Each row was made from one walk, in order. Every step used is in the known rows, and no mark comes twice. Write each row's walk.
In the rows, 128 means zero.
Known rows
zoza, balus: [117 100 124 112 119 136 126 116 128 157 117 141 131 148 101 141 140 137
 151  93 145  91 120 130 121 116 116 112 124 110 131]
vobu, duki, palu, tedu: [143  74 114 137 132 157 127 103 128  72 109 168 135 118  80 158 111  85
 129 170 155 144 150 128 129 138 118 119 116  91  86]
davup, rufozen, duki, palu, tedu, balus, debol: [106  84 144 104 222 144 138  98 108 131  97 182 171 155  55 131 147  45
 170 199 136  61 159 145 119 152 134 120 133  86 132]
duki, palu, davup, rufozen, tedu, balus, zoza, nebopi: [130  62 149 123 250 131 170 102  79 138 118 184  98 103  35 162 150  94
 174 144  83  82 156 169 145 119 124 113  83 121 129]
balus, zoza: [114 112 135 137 157 119 146 125 104 144 133 154  99 105 127 133 125 139
 124 125 141 146 140 131 139 114 104 128 135 127 147]
duki, palu, davup, rufozen, tedu, balus: [128  88 156 124 212 156 149  96 111 118 129 153 139 138  59 127 145 101
 155 148  75  76 131 147 121 147 139  92 103 116 113]
palu, tedu, rufozen, duki: [138  78 101 135 111 122 117 120 125 152 101 155 115 146  75 128 140  99
 151 151 140 126 139 154 128 116 134 151 161 107 100]
tedu, palu: [136 141 139 139 142 136 123 115 118 132 127 149 136 127 122 140 130 100
 143 137 144 128 142 139 120 133 114 147 106 114 113]
duki, palu, davup, rufozen, tedu, balus, zoza: [114  75 162 133 240 146 170  94  87 133 134 178 115 116  60 132 143 112
 152 149  86  93 142 147 130 137 114  93 112 111 135]
gifek, vobu, baru, rufozen: [164 105 146 155 187  99 100 134 115 114  89 136 156 154  98 104 129 159
 154 146 153 132 160 102 154  85 105 136 154 142 105]
baru, vobu, duki, palu, tedu: [151  76 143 133 157 167 100 121 118  57 106 177 155 117  71 125  94  86
 147 148 139 165 189 128 118 138 115 133 115  88  81]
gifek, vobu, baru, palu, davup, rufozen: [160 110 170 126 237 130 109 103  78  77 125 101 210 124  69  93 155 161
 178  73 125  93 166 107 130 129 123 116 128 127 108]
vobu, duki, palu, baru, rufozen, tedu, balus, zoza, nebopi: [158  31 136 134 217 119 136  95 118 117  89 229  91  91  32 214 139  79
 195 189 152  97 190 177 167  75  97 120 110 125  96]
vobu, baru: [128 116 129 140 154 126 126 117 142 113 137 134 143 126 119 126 131 127
 149 134 155 132 120 106 124 107 111 135 138 126 114]
balus, zoza, nebopi: [130  99 122 131 161 103 149 135  99 147 119 159  87  91 102 162 135 123
 146 121 138 134 152 148 151 100 114 151 108 135 144]
fofog, balus, tedu: [109  80 131 122 109 145 155 144 117 146 130 128 136 122  91 159 157 130
 126 130 130 135 111 158 136  88 127 122 109 110 137]
rufozen, tedu: [131 103 124 142  87 136 151 156 153 136 130 114 124 139  98 120 120 116
 139 129 121 106 107 121 108 127 142 128 132 107 124]
rufozen, tedu, palu, baru, vobu: [157 121 179 144 133 164 111 138 123 104 141 155 178  99  83 127 122  93
 199 120 125 110 164 128  92 106 116 170 115  70 100]
davup, rufozen, tedu: [124  89 136 144 108 150 134 151 143 134 121 107 133 152 102  94 121 127
 126 147 104  76 110 123 105 134 142 121 136 103 130]
gifek, vobu, duki, palu, davup: [173 114 139 131 196 134 116 106 101  79  98 115 179 122  70 121 155 117
 138  91 126 160 173 132 121 135 124 109 120 137  97]
palu, tedu, balus, zoza, nebopi: [121  82 114 120 172 108 163 126 102 149 125 199  68  95  47 209 114  97
 176 163 115 120 154 150 156  93  85 133  76 121 133]
vobu, duki: [133 106 113 124 117 139 114 119 158 118 113 121 131 136 109 137 130 113
 124 134 146 138 137 135 114 126 121 114 131 141 114]
davup, rufozen: [123 113 136 129 148 140 110 122 119 124 120 121 135 141 134 102 129 138
 116 146 113  98 128 131 125 133 131 125 133 125 132]
duki, palu, davup, rufozen, baru: [134  98 170 122 220 155 112  75  70  90 108 131 163 107 119  94 163 134
 127 153 108 113 147 136 131 144 155 119 154  79 120]
davup, rufozen, baru, vobu, duki, palu, tedu, balus: [124  54 170 118 207 173  65  98 114  71  88 177 160 143  67 107  99  88
 162 203 113 135 203 141 101 127 110 117 127  57  93]
fofog, balus: [126 101 123 123 126 135 133 132 122 133 139 131 138 139 116 130 153 138
 125 129 141 138 117 158 129 109 124 109 106 122 126]
vobu, duki, palu, tedu, rufozen: [153  51 114 156 135 138 106 104 113  98  94 169 117 143  94 162 132  94
 131 170 139 158 157 154 138 121 122 138 147  90  77]
duki, palu, tedu: [137  98 133 139 142 146 139 114 100  82 127 172 132 111  97 153 109 100
 130 162 137 135 142 120 142 143 122 134 112  77 102]
balus, tedu, rufozen, davup: [113  86 152 156 126 122 152 146 100 162 114 133 116 129 131 193 181 141
 139 125  96 129 108 132 140 104 142 180 166  98 148]
duki, palu, davup: [149 128 147 122 197 140 147  87  84  95 132 152 148  99 107 135 154 119
 132 115 117 134 141 136 148 147 142 116 119 123 111]

Write each row's walk
[159 126 176 147 181 137 126  94  90 112 123 197 146  92 127 204 172 132
 173 164 149  80 145 121 156 117 109 171 139  98 118] : tedu, palu, baru, rufozen, davup
[123  78 128 125 165 160 117 100 109  93 105 170 150 130  74 100 118  82
 130 171 155  90 155 138 123 159 131 134 133  80  99] : davup, rufozen, duki, palu, tedu
[142  95 137 128 140 158 152 124 122 131 134 107 139 127  73 102 151 135
 138 127  81  70 103 121 113 137 153 106 126 119 126] : palu, davup, rufozen, tedu
[142  97 153 128 180 156  86 119 124  71 105 158 160 127 109 102 113  97
 138 124 139 175 195 143 111 138 121 132 128 118  92] : baru, vobu, duki, palu
[160  74 164 174 172 107 121 145  82  86 118 137 174 140  83 170 156 154
 192  96 137 125 151  92 134 113 115 177 160  69 100] : gifek, vobu, baru, palu, tedu, rufozen, davup
[124 111 160 123 178 170 145 100  79 140 120 136 149 101  79 147 167 111
 146 140  95  86 134 138 136 124 129 140 101 118 127] : balus, tedu, palu, davup, rufozen
[130 119 170 125 150 140  86 138 114 110 110 127 160 124 132  76 119 136
 153 127 121 160 171 126 103 115 139 149 160  84 124] : rufozen, baru, vobu
[136 119 144 113 182 151 128  98  95 122 130 118 139 117 109 110 157 146
 128 128  89  93 124 129 135 137 143 107 126 139 129] : palu, davup, rufozen
[117 103 140 121 189 146 105  99 114 108 103 149 155 141 109  78 135  91
 123 144 156  99 161 152 117 159 139 130 144 113 112] : davup, rufozen, duki, palu
[136  71 128 126 224 134 122  72 130 106  94 232 127 142  38 147 117  74
 184 214 184 103 170 133 154 114  95 115 135 120  70] : vobu, baru, rufozen, duki, palu, tedu, balus
[141 126 132 106 196 145 141  80 102 109 119 156 155 107  78 109 161  89
 144 105 150 122 153 150 128 156 148 117 133 131 103] : rufozen, duki, palu, davup
[140 116 137 152  99 146 146 144 144 140 129 137 134 137  88 132 123  88
 153 139 135 107 121 132  99 133 126 147 110  95 108] : rufozen, tedu, palu
[158  99 147 144 159 121 121 134 102  67 123 130 189 123  56 132 109 132
 185 102 160 124 164  89 130 119 102 137 118  88  88] : gifek, vobu, baru, palu, tedu
[154 107 180 148 206 135 128  91  77  76 119 198 151  88 137 191 168 144
 155 162 144  95 149 119 172 125 131 153 157  91 116] : duki, palu, baru, rufozen, davup
[165  81 158 150 159 142 130 106 105  94 112 183 141 102  95 145 136 118
 160 176 145  88 148 135 158 110 136 132 150  90  92] : duki, palu, baru, rufozen, tedu
[119  51 184 111 231 165  88 107 104  91  78 171 192 152  67 115 131  64
 183 214 115 114 199 135  98 129 128 127 153  44 119] : davup, rufozen, baru, vobu, duki, palu, tedu, balus, debol
[122  14 172 130 155 155  68 109  98 140  52 162 158 154  79 126 159 111
 175 115 144 160 194 169 109  80 132 154 186  46 101] : zoza, balus, tedu, rufozen, baru, vobu, duki, palu
[134  73 180 128 199 167  51 107 108  67  83 140 181 139 122  59 121 114
 135 161 135 149 203 146  97 135 138 135 163  71 100] : davup, rufozen, baru, vobu, duki, palu
[143 103 197 115 241 165  86  92  58  75 106 143 184 106 117  61 149 136
 148 136  94 134 187 138 121 142 156 132 152  71 114] : duki, palu, davup, rufozen, baru, vobu
[153 104 171 135 205 135  68  95  85 103 106 181 177 115 109 101 155  94
 185 113 147 149 207 177 124 107 135 178 178  91  89] : tedu, rufozen, duki, palu, baru, vobu
[128 109 154 117 204 155  93  79 104  87 117 160 180 105 105 106 150  94
 151 141 166  79 164 148 123 134 132 140 152  95 108] : davup, rufozen, duki, palu, baru
[122 100 136 116 149 126 153 144 109 155 130 127 173 148 113 139 183 116
 141 141 138 113 111 150 123 107 145 118 132 105 157] : fofog, balus, debol
[155  63 155 127 204 138 134  98 137 122  88 189 164 139  59 188 167  64
 194 209 140  65 160 146 140 104 131 104 154 103 113] : vobu, duki, palu, baru, rufozen, tedu, balus, debol
[130  99 148 155 121 158 126 136 136 137 120 130 143 150  97 109 124 100
 143 156 119  76 128 135  98 141 129 144 113  91 113] : davup, rufozen, tedu, palu
[166 129 159 140 175 136 103  85  93 120 113 190 139 101 113 168 147 119
 168 178 155  96 166 142 163 103 109 149 131 117  96] : tedu, palu, baru, rufozen
[147  71 151 137 144 132  52 126 127 127  81 126 143 155 127  85 142 128
 156 141 123 182 187 159  98  97 139 153 190  95 100] : tedu, rufozen, baru, vobu, duki
[163  94 144 147 224 110  92 110 111  96  71 164 177 156  72  80 137 115
 159 145 197 133 192 127 143 108 113 145 164 132  80] : gifek, vobu, baru, rufozen, duki, palu
